Every row comes from one small tree of marks. Brackets hold a mark, then the marks that hang from it, in the order of their numbers. Every link used is in the known rows. Which tree was each row made from?
Known rows
{j211 {j724 {j68 j997} j813}}: [ -2  10  10 -23 -14  23   9 -25   3   2 -11  24  -2   5   4   4  -8  -2
 -36   3 -25 -11 -29 -29  -4]
{j18 {j945 {j813 {j724 j68 j211}}}}: [-35  10  38 -15   0  14   3  -7  23   0  -7  30   2   2  16  12  13  23
  -5  -4 -18 -24 -32 -31  15]
{j997 {j68 {j724 j211 {j813 j945}}}}: [  8  -2   0 -36 -14  17  24 -15   3 -13  18  60   3  12  -6   8  -7  -1
 -36   4 -13   7 -38 -21   4]
{j813 j724 {j945 j18}}: [-15  -1   5  -8  -2  15  11 -12   4  -4   1  36  20  10   8   8  -2  16
  14  -5   0  -8 -16  -9   9]
{j415 {j211 {j724 {j68 j997}}}}: [ -9  16  23 -29 -20  17   4 -28  10  -4 -24  33   1   7  12   9   3   3
 -38   1 -32 -18 -24 -26   2]
{j415 {j211 {j724 j68}}}: [-10   8  26 -35 -16  13   2 -24  11  -5 -25  27   2   8  -1  14   2   6
 -35  -5 -29 -22 -24 -20  -2]
{j68 j724}: [ -3   7  11 -18  -1  13  15 -17  -4 -14  11  26   4   3  -3   3   3   4
 -27   3  -6   5 -11 -12   3]
{j997 j68}: [  0   8  -1  -6  -5  12  11  -8  -7 -15   6  21   0   1  -1   1   5  -1
 -20   2 -11   6 -10  -5 -12]
{j945 {j18 j55} {j813 j724}}: [-32   4   5 -14   5  13 -10  -8   7  11   7  34   4  14  11  14  12  18
  18  -4  -7 -20 -23 -22  -2]
{j945 j18}: [-5  5 -3 -6 -3 13  3 -9 -7 -2  2 16 11  4  0  3  4  5  4  1  2  2 -8 -3
 -3]
{j211 {j724 j68 {j813 j945}}}: [ -3   3   8 -35 -11  17  14 -17   5  -4 -10  30   8   5  -9   9 -13   3
 -26  -7 -14 -11 -34 -21  -2]
{j945 {j813 {j724 j211}}}: [-24   2  34 -16  10   9   1 -14  12  -4   3  19  -5  11   8  12  12  22
  -9  -3 -17 -26 -33 -27   5]
{j945 {j18 j55} j813}: [-23  11  -6 -18   3   8 -11  -2  -3   7   9  28   6   9   4   9  13   9
  17  -1   3  -7 -21 -14  -4]
{j945 j813}: [-14  13  15 -10  11   8  -1   1  -5  -9   5   7  -1   2   2   2  14  12
  -5  -5  -2  -4 -23 -17  -5]
{j18 j945}: [-17   6   8   3  -1   8   9   0   1  -6   0  10  10  -5   2  -2   9   9
   2  -8  -1   9  -9  -3   3]
{j724 {j68 j997} j211 j813}: [  3  12  16 -23 -10  23  12 -25   3  -1  -1  31   0   5   3   7  -3   1
 -34   9 -24  -9 -34 -29   4]
{j68 {j724 j211 j813} j997}: [  4   4  10 -24 -11  20  19 -28   1  -3  16  42  -1  11   5   1  -2   0
 -40  10 -18   4 -35 -30   9]
{j945 {j18 j55} {j813 {j724 j211}}}: [-32  -1  14 -24   3  10  -9 -17  15  13   8  41   2  19  10  19  12  20
  13   0 -13 -28 -31 -26   6]
{j415 j211}: [ -5   5  14 -13  -3  10   3 -11  -2 -10  -9  16   5   6  -2   6   9   9
 -17  -8 -15  -2 -17  -7  -8]
{j724 j68 j211 j813}: [  1   3  18 -29  -4  20  10 -20   5  -3  -2  25   0   6 -13  13  -4   5
 -30   1 -20 -13 -34 -21  -2]
{j813 {j724 j211} {j945 j18}}: [-15  -5  14 -20  -6  12  12 -21  13  -2   3  44  18  16   6  13  -2  18
   8  -1  -6 -16 -26 -14  18]
{j415 {j211 {j724 j813}}}: [ -3  -9  12 -29 -11  14   3 -16   6   1 -16  20  -1  14  -7   9  -3   6
 -31 -12 -25 -11 -36 -17 -13]
{j415 {j211 j724}}: [ -9  -1  19 -27 -10   8   2 -20   7  -5 -17  18   2  11  -2   9   4   8
 -27  -8 -24 -15 -23 -13  -6]
{j211 j724}: [-10  -1  13 -19  -4   6   6 -20   2  -5  -6   8   0   6  -5   4   0   4
 -20  -3 -13  -9 -14 -10  -4]
{j945 {j18 j55}}: [-13   5 -13 -11  -2  10  -2 -13  -5   6   8  26  12   8  -3   8   6   3
  13   0   2   1  -5  -2  -5]
{j211 {j724 j68 j813}}: [ -3   1  12 -30  -9  19   9 -20   5   0 -12  18  -2   5 -10  10 -10   2
 -33  -4 -22 -16 -28 -21  -9]

Which tree is each row?
[ -3  -4 -22 -20  -3  15   6  -4  -7   5  11  37  17  12  -9   6  -8   4
  12  -8   7  10 -28  -6  -7]  {j724 {j813 {j945 {j18 j55}}}}
[ -2   8  17 -31 -21  23   5 -25   9   2 -22  34  -1  10   6   9  -3   2
 -41  -3 -34 -16 -37 -30  -5]  {j415 {j211 {j724 {j68 j997} j813}}}
[-22  -1  -4 -13  -2  12   6 -16   6   4   6  44  20  14   6  12   0  16
  21  -6  -1  -7 -14  -9   5]  {j813 j724 {j945 {j18 j55}}}
[  2   3   6 -36 -12  21  13 -15   7   0  -1  49  16   9  -9  14 -11   5
 -10   2  -7 -10 -39 -19   9]  {j724 j68 j211 {j813 {j945 j18}}}
[  4  14  11 -28 -12  22  18 -22   4  -5   1  46  10   6   3   6  -7   3
 -25   5 -16  -3 -40 -28  11]  {j724 {j68 j997} j211 {j813 j945}}
[-15  14  34 -14  -7  20  12 -35  14  -4  -6  33   1   7  17  11   5  13
 -25   9 -31 -26 -19 -31  13]  {j813 {j724 {j68 j997} j211}}
[  2  -6  14 -32  -4  17  17 -22   3  -6  14  34  -1  11 -11   8  -4   4
 -37   2 -14  -1 -35 -22   4]  {j68 {j724 j211 j813}}
[-34  22  28   1  -3  20   3  -4  14  -1  -7  28   3  -3  29   3  14  19
  -2  -2 -16 -14 -25 -32  12]  {j18 {j945 {j813 {j724 {j68 j997}}}}}
[  3  18   6  -9  -7  26  11 -16  -7  -3  -3  24   2  -1   5   1  -3  -1
 -27   3 -18   0 -25 -23  -6]  {j724 {j68 j997} j813}
[  4  20   0 -15  -9  23  17 -12  -6  -7  -1  36  12   0   5   0  -8   1
 -19   1  -9   6 -30 -22   1]  {j724 {j68 j997} {j813 j945}}
[-14  18   9 -11 -13  24  14 -22   7  -3  -7  52  21   6  23   8  -3  12
   3   5  -9 -13 -17 -22  17]  {j813 {j724 {j68 j997}} {j945 j18}}
[-34   2  32  -7   4   8   2  -3  19  -1   0  22   1   5  14   7  14  25
   3  -8 -14 -17 -32 -25  12]  {j18 {j945 {j813 {j724 j211}}}}
[-11   7 -16 -18  -3   7   5  -8  -4  -1  10  39  22   9  -2   6   1   5
  19  -4  10   8 -12  -1   3]  {j813 {j945 {j18 j55}}}
[-14  16  28 -20  -9  18  18 -32  15  -9  -4  50  12   8  17  11   0  15
 -16   6 -21 -19 -26 -30  22]  {j813 {j724 {j68 j997} j211} j945}
[ -3   0  19 -37 -16  20   4 -20  10   0 -23  28   0  10  -6  14  -5   5
 -39  -9 -31 -20 -37 -22 -10]  {j415 {j211 {j724 j68 j813}}}
[  7  -3   4 -31 -14  19  20 -18   3 -10  15  48  -6  11  -6   8  -4  -2
 -43   6 -20   2 -34 -21  -2]  {j997 {j68 {j724 j211 j813}}}
[ -4  -9 -12 -32  -6  12   8 -14   3   7  13  45  14  17 -11  12  -6   6
   5  -4  -1   1 -37 -12   3]  {j724 j211 {j813 {j945 {j18 j55}}}}
[-23  19  38 -18   0  18   3 -22  15  -3  -3  33  -5   7  21  11  12  18
 -19   6 -26 -31 -33 -40  12]  {j945 {j813 {j724 {j68 j997} j211}}}
[-43   5  14  -6   7   7  -5   0  13   7   5  26   3   4  14   9  16  22
  16 -12  -9 -10 -22 -21   2]  {j18 j55 {j945 {j813 j724}}}
[ -3  13  17 -23 -11  14  17 -33   2  -9  14  41   1   8  12   1   5   1
 -36  14 -16   2 -21 -26  18]  {j68 {j724 j211} j997}
[ -1  11   6 -29 -16  20  14 -22   4  -2  -9  37   7   6   4   3 -12   0
 -28   0 -18  -6 -34 -28   3]  {j211 {j724 {j68 j997} {j813 j945}}}
[-14  19  24  -2  -3  23  10 -26   6  -6  -7  26   3   1  18   6   4  11
 -20   5 -25 -17 -10 -24   5]  {j813 {j724 {j68 j997}}}
[  4   9 -11 -20 -15  24  19 -15  -7  -3  16  55  15  10  11  -3  -8  -1
 -17   5   0  17 -32 -23  10]  {j68 {j724 {j813 {j945 j18}}} j997}
[ -5   8 -13 -29  -8  21   7  -8  -2   4   2  48  18   6  -9  13  -9   2
   2  -4  -1   0 -28 -13  -3]  {j724 j68 {j813 {j945 {j18 j55}}}}
[ -4   1   1 -37 -17  20  11 -16   6   3 -10  39  13   8  -6  11 -14   2
 -16  -4  -9 -11 -34 -19   0]  {j211 {j724 j68 {j813 {j945 j18}}}}
[  3  -5   8 -38  -6  15  22 -18   4  -9  16  47   8  13 -10   8  -8   6
 -29  -1  -6   4 -40 -21  10]  {j68 {j724 j211 {j813 j945}}}
